Every row comes from one small tree of marks. The marks that hang from a mark follow it in brackets, in alphabetical order. Every link used is in the known rows. Which tree was each row made from?
In the rows, zero is written as 128.
Known rows
fogal(dabil(bofo kiso ligig(vitad))): [121 119 142 130  93 207 138 144  73  73 153  95 129 149 117 109 188  72
  93 113 153  89 143 168  93 133 114 100 140 125 117 176 132 146 118 111
 161 144 146 120 158 134  71 132 134 165 147 129 126 108 104 141 195  53
 163 139 130 130  41 122 178 147  81 158 117  47 137 124 134 131]
tafo(dabil(kiso)): [118 129 152 112 117 164 138 149 110 104 143 129 113 122 126 120 158 105
 102 137 127 125 114 147 124 125 119 110 137 142 121 157 128 140 119 133
 155 149 140 115 118 138  95 130 134 135 142 138 128 125 114 130 174  90
 136 119 124 139  87 106 150 139 121 145 135  95 123 121 140 131]
viba(kiso(dabil(bofo fogal ligig seke))): [163  96 184  96  97 179 143 125 106  52 162  92 106  61 119  84 142  13
 134 112 149 102 146 144 111 151 115  93  62 123 109 174 127 157 187  97
 166 105 154 159 166 121 118 131  97 144 159 180 140 136 118 130 136  60
 228 178 173 170  54  66 213 145  60 134 156 122 147 110 108  96]
vitad(ligig(dabil(bofo fogal seke))): [145 110  90 144 114 184 127 149 118  53 141 109 126 139 147 126 148  61
 110 127 181  74 134 169  59 157 118 111  89 142 133 190 159 117 114  95
 161 129 152 159 136 130 114 105 152 191 166 125  96 108 121 184  89  89
 170 156 149 131  46 119 143 142  89 157 165 111 164  86 108 122]
seke(dabil(ligig)): [145 133 154 134 122 164 115 124 146  86 145 112 141 131 121 100 134 106
 113 130 147 119 148 154 141 141 121 128 134 107 105 108 132 120 152  91
 129 126 139  98 175 127 111 117 128 125 122 133 123 110 136 121 125 118
 154 134 116 139 116 131 137 137  96 153 151 124 111 122 138 119]
viba(kiso(dabil)): [132 106 173 117 110 100 132 112 131 113 128 138 119  65 104 115  97 130
 153 133 116 151 154  99 145 132 128  96 115 124 116 142 120 142 171 135
 123 105 122 121 137 121 147 144  84 105 124 159 145 148 118 101 122 123
 163 158 153 151 143 100 149 135 117 118 125 159 149 139  99 118]
dabil(bofo seke): [117 123 134 122 129 166 130 143 116 114 145  96 131 123 137 133 148  80
 127 126 162 104 119 137  97 139 123 130  90 165 137 155 138 139 138 103
 149 126 141 161 126 126 111 124 126 138 147 138 123 118 129 149 128 118
 156 139 137 134  80 110 168 133  99 143 143 103 128 115 136 130]
viba(kiso): [140 132 149 115 119 102 130 116 132 132 126 134 129  99 127 118 106 128
 143 132 106 137 144 111 126 128 124 108 119 138 127 162 122 132 143 120
 129 102 113 124 125 130 137 154 103 118 108 159 134 138 129 111 122 129
 138 145 145 145 125 112 143 133 124 112 123 135 148 129 132 127]
vitad(ligig(dabil(kiso))): [106 107 122 153 114 145 117 140 123  86 124 171 133 159 129 125 135 107
 111 117 136  98 124 161  89 137 115  93 140 127 100 175 143 106  99 115
 140 150 144 103 135 125 124 110 164 169 152 132 106 120 114 143 116 110
 139 121 142 133  92 137 109 135 119 155 122 120 165 106 113 139]
bofo(dabil(fogal ligig seke) kivug): [137 145 139  93 139 187 127 139 118  76 151  92  87 137 163 127 180  65
 119 114 140  78 119 171 112 140 143 174 107 144  70 141 128 112 140  84
 148 165 139 171 123 140 112 122 158 152 169 131 159  80 131 147 109  88
 147 119 137 143  74  85 192 123 117 149 141 104 110 106 152  94]
ligig(dabil(bofo(kivug) fogal seke) vitad): [128 103  68 139 121 190 124 161 112  49 139  90  81 154 157 133 150  51
 121 117 171  67 149 164  68 173 106 140  84 166  92 186 172 123 115  92
 149 146 136 195 117 129 129 107 145 188 171 104 123  82 120 170  90  80
 148 147 137 148  34 109 151 120  96 147 166 107 168 123 137 136]
kivug(bofo(dabil(fogal kiso(viba) seke))): [125 152 139  95 130 182 146 159 105  73 149 121 113  75 166 127 174  61
 122 130  98 105 127 180 101 127 149 131  91 144  53 195 137 132 138  98
 171 174 136 180 105 130 132 140 157 149 153 179 150  98 130 137 107  97
 145 132 144 161  45  41 196 128 129 159 148  93 124  77 152 109]
kiso(dabil(fogal)): [137 103 144 117 116 141 137 136 119  77 140 133 108  89 116 106 138  95
 127 131 138 132 132 143 131 137 125 121  97  86 116 125 126 139 159 139
 129 136 140 147 127 124 126 118 120 132 141 132 135 135 122 123 124  89
 164 147 138 139 115  93 144 133 115 131 158 154 140 129  99  99]
dabil(bofo fogal kiso(viba) ligig(vitad)): [161 108 124 128  94 213 146 145  88  43 157 115 129  89 135  89 170  34
 102 118 133  89 177 173  95 150 102  68  88  86  84 206 136 148 131  97
 192 143 139 137 174 129 121 116 126 170 152 153 138 106 136 153 166  37
 180 175 156 149  24  81 182 161  79 147 118  65 152 107 150 108]
fogal(dabil(kiso seke)): [122 126 169 120 112 184 139 155  95  94 151 110 119 132 118 136 183  60
 113 129 141 107 105 183  97 118 137 119 121 154 118 174 121 144 140 127
 152 145 147 115 131 128  71 139 131 145 143 148 126 120 104 137 147  83
 155 117 128 140  82 114 176 137  97 156 157  75 124 126 122 129]
vitad(ligig(dabil(bofo(kivug) kiso seke))): [ 95 104 115 128 116 183 114 165 130  76 140 137  95 166 155 140 155  54
 112 118 163  60 115 166  71 161 114 123 110 168  69 193 169 113 116  83
 154 154 138 173 117 133 120 107 160 176 173 125 118  88 118 166 109  99
 150 132 151 145  44 112 160 118  99 172 140  99 159 114 138 133]
ligig(dabil(bofo seke) vitad): [116  97  84 155 106 166 125 143 115  86 136  92 132 145 138 132 129  86
 119 118 175  87 156 140  72 147 105 121 112 182 140 171 150 124 112 100
 147 123 130 140 150 119 132 112 137 170 166 110  97 106 115 154  92 111
 146 146 135 135  67 140 133 139  93 135 136 101 168  98 119 147]
fogal(dabil(bofo kiso ligig seke)): [132 123 177 115 104 224 139 150  84  69 167  80 124 140 121 115 199  33
 100 104 156  81 110 180  96 130 130 117 110 151 114 182 129 153 150 100
 177 140 161 136 157 133  56 134 136 157 160 157 128 112  97 145 191  56
 188 136 137 145  33 109 207 139  62 161 144  55 117 108 130 114]
tafo(dabil(bofo fogal kiso(viba) seke)): [160 123 140  96  99 222 163 173  92  58 167  96 114  60 150 101 183  23
 103 138 144  96 140 169  96 139 117  88  68 147 115 219 134 167 140 117
 203 144 161 159 119 125  83 130 122 145 151 168 141 114 119 165 169  49
 186 170 145 165  24  54 208 164  77 163 166  68 120 100 143 109]
kiso(dabil(fogal seke) viba): [176 100 154 113 102 155 155 143 110  68 149 118 102  32 122 103 141  47
 138 145 140 130 164 150 127 138 128 100  69 108  98 165 115 143 176 136
 158 126 147 136 135 108 135 123  99 118 144 153 143 135 117 131 102  83
 181 176 154 157 100  75 170 145 101 131 169 132 120 126  99  97]
kiso(dabil(seke) viba): [162  95 169 122 100 132 148 139 114  97 145 117 111  35 113 113 123  81
 148 139 139 137 159 127 142 125 125 107  90 131  96 149 113 143 172 140
 149 115 135 117 146 108 140 124  97 103 136 146 145 143 114 119 105 120
 166 173 151 153 122  99 156 142 104 124 142 126 117 134 101 116]
dabil(ligig): [153 126 144 124 121 149 137 112 119 111 134 114 122 131 133 111 146  99
 121 117 127 112 131 137 135 124 127 121 136 113 108 124 121 121 131 113
 138 128 137 111 166 129 113 123 135 131 136 139 127 130 126 126 147 111
 139 129 132 130 110 142 141 130 103 129 116 107 123 119 130 121]
tafo(dabil(bofo)): [122 135 116 116 116 155 138 152 107 121 139  95 120 118 129 124 142 130
 111 131 154 124 127 109 130 128 123 125 125 162 159 142 142 151 116 133
 152 129 140 149 109 133  90 124 118 128 139 125 135 122 113 141 170  95
 137 139 124 130  88 107 150 140 103 146 128 109 117 123 143 130]
vitad(ligig(dabil)): [131 110  98 155 123 128 119 125 130 105 115 145 131 140 134 129 114 134
 120 131 147 110 144 131 106 137 122 110 145 132 125 152 144  99 102 119
 123 129 131 101 139 121 131 116 149 164 138 120 104 123 106 138  94 130
 126 136 136 120 121 161  98 138 121 148 126 135 150 108 105 134]

Write each row's tree
[146  83 174 115  89 161 139 107  98  77 150  87 114  77 113 104 121  57
 135 132 156 108 180 122 102 149 108  91  95 138 112 175 135 135 170  99
 154 104 134 127 182 121 134 131 100 142 156 146 131 128 120 117 129  88
 196 181 170 160  67 102 185 154  72 129 111  91 159 118 116 121] | viba(kiso(dabil(bofo ligig(vitad) seke)))
[124 117 149  94 113 137 126 151 124  82 144 122  86  85 131  99 117  82
 147 124 131 126 137 109 128 160 126 120  67 120  89 155 140 158 182 119
 140 122 131 212  97 126 136 135  90 120 146 147 170 123 123 132 140  78
 180 169 165 162  76  44 190 125  99 133 151 166 153 154 120 102] | viba(kiso(dabil(bofo(kivug) fogal)))
[125 136 141 114 122 175 125 167 107 107 147  75  90 142 136 138 167  77
 130 127 161  99 116 129 112 143 137 163 107 181 110 152 153 150 140 109
 148 138 140 185  97 133  78 135 117 137 142 116 142  97 103 150 152  93
 148 142 125 144  73  98 188 112  95 158 155  94 108 157 138 126] | fogal(dabil(bofo(kivug) seke))
[171 122 145 139  92 211 141 147 120  31 163 135 138  87 128  87 157  53
 101 146 128 103 187 202 117 153  94  77 106  72  59 185 134 132 143  90
 170 141 140  93 179 123 124 119 120 154 130 141 122 100 149 139 119  60
 182 161 141 163  53  81 158 160  85 159 153  83 139 109 152 107] | seke(dabil(fogal kiso(viba) ligig(vitad)))
[128 110 154 132  93 225 136 145  64  62 164  72 119 143 120 109 197  32
  94 119 168  75 136 187  85 137 112 105 122 150 112 187 138 142 129  99
 177 144 150 120 168 133  68 130 139 173 165 138 116 101 112 148 176  49
 179 133 133 139  26 126 195 146  64 162 127  34 140 115 139 128] | fogal(dabil(bofo kiso ligig(vitad) seke))
[127 135 157 112 135 167 129 123 114 111 143  96 126 122 139 136 159 103
 118 112 139  99 124 151 113 114 142 148 124 156 117 130 114 108 131  89
 144 145 135 117 153 132 114 128 152 136 158 139 135 107 120 130 109 123
 142 124 133 131 100 124 163 133 112 145 115  94 107  89 140 110] | bofo(dabil(ligig seke))
[113 151 124 100 141 162 119 158 123  99 141 106  93 131 159 142 168  99
 129 130 137  94 110 159 109 139 148 178 101 159  94 140 134 117 127 100
 137 163 128 185  91 133 122 120 143 142 161 123 151  89 134 142  90 107
 131 120 137 140  85  67 178 115 137 150 149 117 117 113 153 102] | bofo(dabil(fogal seke) kivug)
[148 109 115 131 107 201 146 173 111  40 160 122 133  90 143 107 165  18
 113 107 140  82 146 182  77 150 116  85  56 144  97 232 137 149 137 101
 192 136 152 157 140 117 123 117 133 159 159 175 117 110 110 168 114  55
 188 171 157 165  28  74 183 149  71 146 179 103 160  81 117 116] | ligig(dabil(bofo fogal kiso(viba) seke))
[144 100 155  96 120 196 131 141 109  53 160  78  64 113 137 104 175  10
 126 120 169  79 121 157 119 170 124 144  69 123  65 136 140 145 174 104
 159 143 158 199 137 123 106 109 129 148 181 132 160 101 115 146 142  57
 194 155 154 164  43  75 206 124  79 151 161 123 119 141 125  89] | kiso(dabil(bofo(kivug) fogal ligig seke))
[ 88 113 108 134 127 165 126 158 122  86 139 138 136 159 127 119 150  92
 113  92 140  96 124 154  82 143 118 101 112 148 124 170 138 141 121 111
 153 145 139 145 138 126 122 116 150 147 161 145 123 117 110 145 143 100
 151 134 132 141  65 114 145 131  93 138 150 123 166  95 120 143] | ligig(dabil(bofo kiso))
[126 122 146  99 112 227 139 170  89  56 166  90 109 121 137 113 192  23
  92 136 162  91 111 179  85 143 113 111  81 155 128 194 140 153 140 110
 184 158 164 172 115 136  72 128 140 163 166 155 121 113 119 165 165  45
 181 133 139 151  11  63 199 154  84 166 172  80 137  99 147 116] | tafo(dabil(bofo fogal kiso seke))
[164 103 134 136 110 189 148 159 120  41 152 134 121  83 149 110 162  20
 115 108 123  87 145 195  83 142 118  76  77 137  82 218 130 132 141 112
 177 144 152 130 152 115 125 120 134 158 155 173 120 119 111 151  96  75
 176 156 154 166  59  94 165 142  89 139 179 106 156  86 114 119] | ligig(dabil(fogal kiso(viba) seke))
[119 135 144 107 124 228 109 164 135  35 166 119 110 157 145  99 185  34
 100 116 147  79 124 192 109 176 115 132  88  97  49 159 148 141 159  71
 156 165 153 190 135 139  97 111 140 148 153 143 150  80 150 153 156  50
 183 134 133 158  23  53 196 120  73 181 175 110 128 131 164 100] | seke(dabil(bofo(kivug) fogal kiso ligig))
[ 78 132 132 114 130 188 108 176 146  91 153 131 120 157 133 125 149  98
 122 131 148 108 116 158 118 167 118 144 105 133  71 143 151 150 148  81
 138 156 129 182 104 142 114 115 126 123 141 133 144  89 146 152 149  99
 148 127 124 161  61  62 166 115 104 169 165 122 126 148 161 126] | seke(dabil(bofo(kivug) kiso))
[118 143 128 118 136 160 126 112 102 103 134  78 109 137 161 137 153  98
 121 133 137  91 138 152 104 133 140 161 151 168  74 136 147  94 107  77
 135 156 119 139 144 128 131 128 169 166 160 120 135  84 127 120  95 131
 114 109 131 132  77 119 156 124 131 153  93  76 122  87 158 130] | kivug(bofo(dabil(ligig(vitad) seke)))
[147  82 137 120  93 206 140 135  86  39 158  79 105 102 125  94 163  24
 110 134 176  85 159 165  92 162 110 113  84 119 103 160 144 132 157 102
 158 138 149 150 176 122 114 106 127 169 178 122 127 112 128 146 131  60
 199 165 156 147  43  99 184 147  67 150 145  93 153 115 112 100] | kiso(dabil(bofo fogal ligig(vitad) seke))
[113 113 129 101 125 159 125 160 118  75 148 110  79 112 133 107 143  87
 135 122 150 114 126 128 129 163 124 145  79 114  92 125 147 157 160 128
 135 145 138 209  99 131 125 112 118 134 159 120 168 113 117 144 147  71
 163 154 146 149  73  60 175 114 107 143 157 153 130 156 115  99] | kiso(dabil(bofo(kivug) fogal))
[145 139 142 107 131 191 134 131 109  73 154  89 122 119 145 122 179  67
 107 114 136  88 127 174  99 126 136 149 103 136 115 146 115 114 127  94
 152 146 144 135 154 126 108 127 155 154 159 149 137 106 128 141 109  93
 161 127 139 132  82 105 179 142 106 145 143 100 113  78 144  98] | bofo(dabil(fogal ligig seke))
[139 112 129 137 120 144 142 149 132  84 139 154 129  92 134 112 135  95
 121 106 110 117 153 153 116 124 123  82 114 132  89 187 124 131 127 128
 158 131 131 104 148 118 142 125 129 131 135 163 129 123 105 131 128 101
 145 155 143 154 104 124 134 138 104 128 138 116 153 105 115 137] | ligig(dabil(kiso(viba)))
[ 89  95 108 133 120 187 124 162 116  68 145 108  91 174 148 141 161  54
 125 116 167  74 134 164  68 164 105 128 104 178  72 194 162 124 114  87
 151 159 133 172 130 131 133 110 155 176 182 116 124  82 121 159 112  88
 144 134 137 153  30 111 160 123  91 149 140  86 173 125 145 152] | ligig(dabil(bofo(kivug) kiso seke) vitad)
[136 130 113 107 133 183 128 162 116  81 156  89  88 138 155 132 165  35
 128 124 155  86 113 156  96 166 126 154  74 152  93 164 155 146 142  96
 152 147 138 218 101 141 112 118 130 156 160 132 146  99 136 163 121  84
 153 138 140 152  49  73 187 112 103 148 170 115 127 142 150 111] | dabil(bofo(kivug) fogal seke)
[169  94 169 114  93 143 139 113 109  63 140 119 107  76 112  84 121  63
 128 133 125 121 177 134 129 154 109  83 106  91  94 167 121 130 162 116
 138 108 131 110 169 119 142 133 104 150 138 142 135 137 128 106 124  71
 188 170 165 157  89 100 160 151  96 119 121 124 169 133 111 103] | viba(kiso(dabil(fogal ligig(vitad))))
[144 123 110 139 105 213 118 135 121  43 161  89 148 134 125  90 147  74
 103 140 167  96 169 172 104 165  97 117 102  92 117 152 151 131 133  83
 149 132 136 138 165 133 112 111 123 171 142 110 117  96 153 154 124  67
 175 151 131 135  51  99 156 150  77 165 157 102 140 115 145 118] | seke(dabil(bofo fogal ligig(vitad)))
[167 106 150 109 101 232 150 139  74  39 154  89  87 129 142 107 193  10
  82 145 150  85 139 202  88 142  96  99 120 131  91 199 131 119 118 103
 180 158 152 108 169 133  78 118 155 191 167 135 108 101 130 150 150  36
 172 127 136 152  24 109 177 154  82 160 142  44 139 110 152 115] | tafo(dabil(fogal kiso ligig(vitad) seke))
[106 160 111  98 144 147 123 152 126 107 130 122  97 137 155 139 151 136
 129 125 119 107 120 141 125 140 148 173 112 131  98 125 134 121 122 112
 124 169 118 186  81 147 127 129 145 134 145 116 157  92 135 146 117 107
 115 127 130 136  96  76 158 113 149 150 138 136 121 126 157 109] | bofo(dabil(fogal) kivug)
[122 147 123 115 121 157 124 160 111 116 139  85 100 143 134 135 157 122
 127 113 152 115 120 116 135 137 137 160 121 153 117 136 144 154 134 130
 139 137 132 185  85 139  85 137 117 124 132 113 157 102  94 146 174  89
 134 142 125 141  91 103 170 112 106 149 141 111 108 166 134 127] | fogal(dabil(bofo(kivug)))
[176 131 148 102  95 219 157 156  88  48 163 100 105  67 139  85 189  34
  86 109 131 101 155 167 123 132 114  77  90 109 102 203 130 162 139 118
 209 146 160 140 145 135  82 132 122 143 145 178 149 114 113 157 203  25
 184 170 150 156  27  67 198 164  68 158 141  72 113 103 142 101] | tafo(dabil(bofo fogal kiso(viba) ligig))
[146  99 124 132 107 193 129 119  97  93 146  74 122 135 132 117 155  61
 118 130 171  85 153 151  93 147 106 121 116 153 120 160 142 128 125  87
 157 126 138 128 176 124 113 114 133 163 160 120 114 107 136 144 131  93
 166 143 140 128  59 129 166 144  82 144 116  64 135 113 140 127] | dabil(bofo ligig(vitad) seke)
[120 123 140 124 113 158 146 153 109 102 140 138 140  80 129 109 146  92
 121 119 117 116 145 138 113 134 123  79  94 128 106 190 133 160 138 121
 172 141 134 148 133 129 131 130 114 120 132 164 141 126 126 139 167  91
 157 164 149 152  73  76 170 147 101 138 123  95 126 116 136 127] | dabil(bofo kiso(viba))
[113 107 113 124 118 206 130 165 116  40 151 117 123 146 139 118 174  19
 109 104 154  68 115 192  57 152 116 108  74 154 112 205 145 140 134  94
 167 154 155 168 135 121 108 115 154 178 180 162 110 111 114 168 121  60
 186 138 144 154  18  95 179 137  82 149 182 109 172  88 119 125] | ligig(dabil(bofo fogal kiso seke))
[123 127 169 127 115 196 117 136 144  70 156 134 145 142 120 106 158  79
 101 123 135 109 134 185 126 143 113 109 125 100  77 139 130 128 155  85
 142 143 139  95 174 134 104 115 139 131 134 147 126 105 141 125 140  95
 164 120 124 143  80 111 149 137  90 159 154 106 120 115 145 120] | seke(dabil(kiso ligig))
[119 137 112  99 128 156 127 161 116 119 138  89  84 135 146 137 146 124
 120 124 152 122 121 106 136 148 127 155 124 165 113 135 150 147 118 130
 141 147 135 186  80 141 101 128 117 124 138 115 157 104 114 149 173  98
 125 137 119 142  81  96 161 120 111 151 135 113 105 157 155 127] | tafo(dabil(bofo(kivug)))
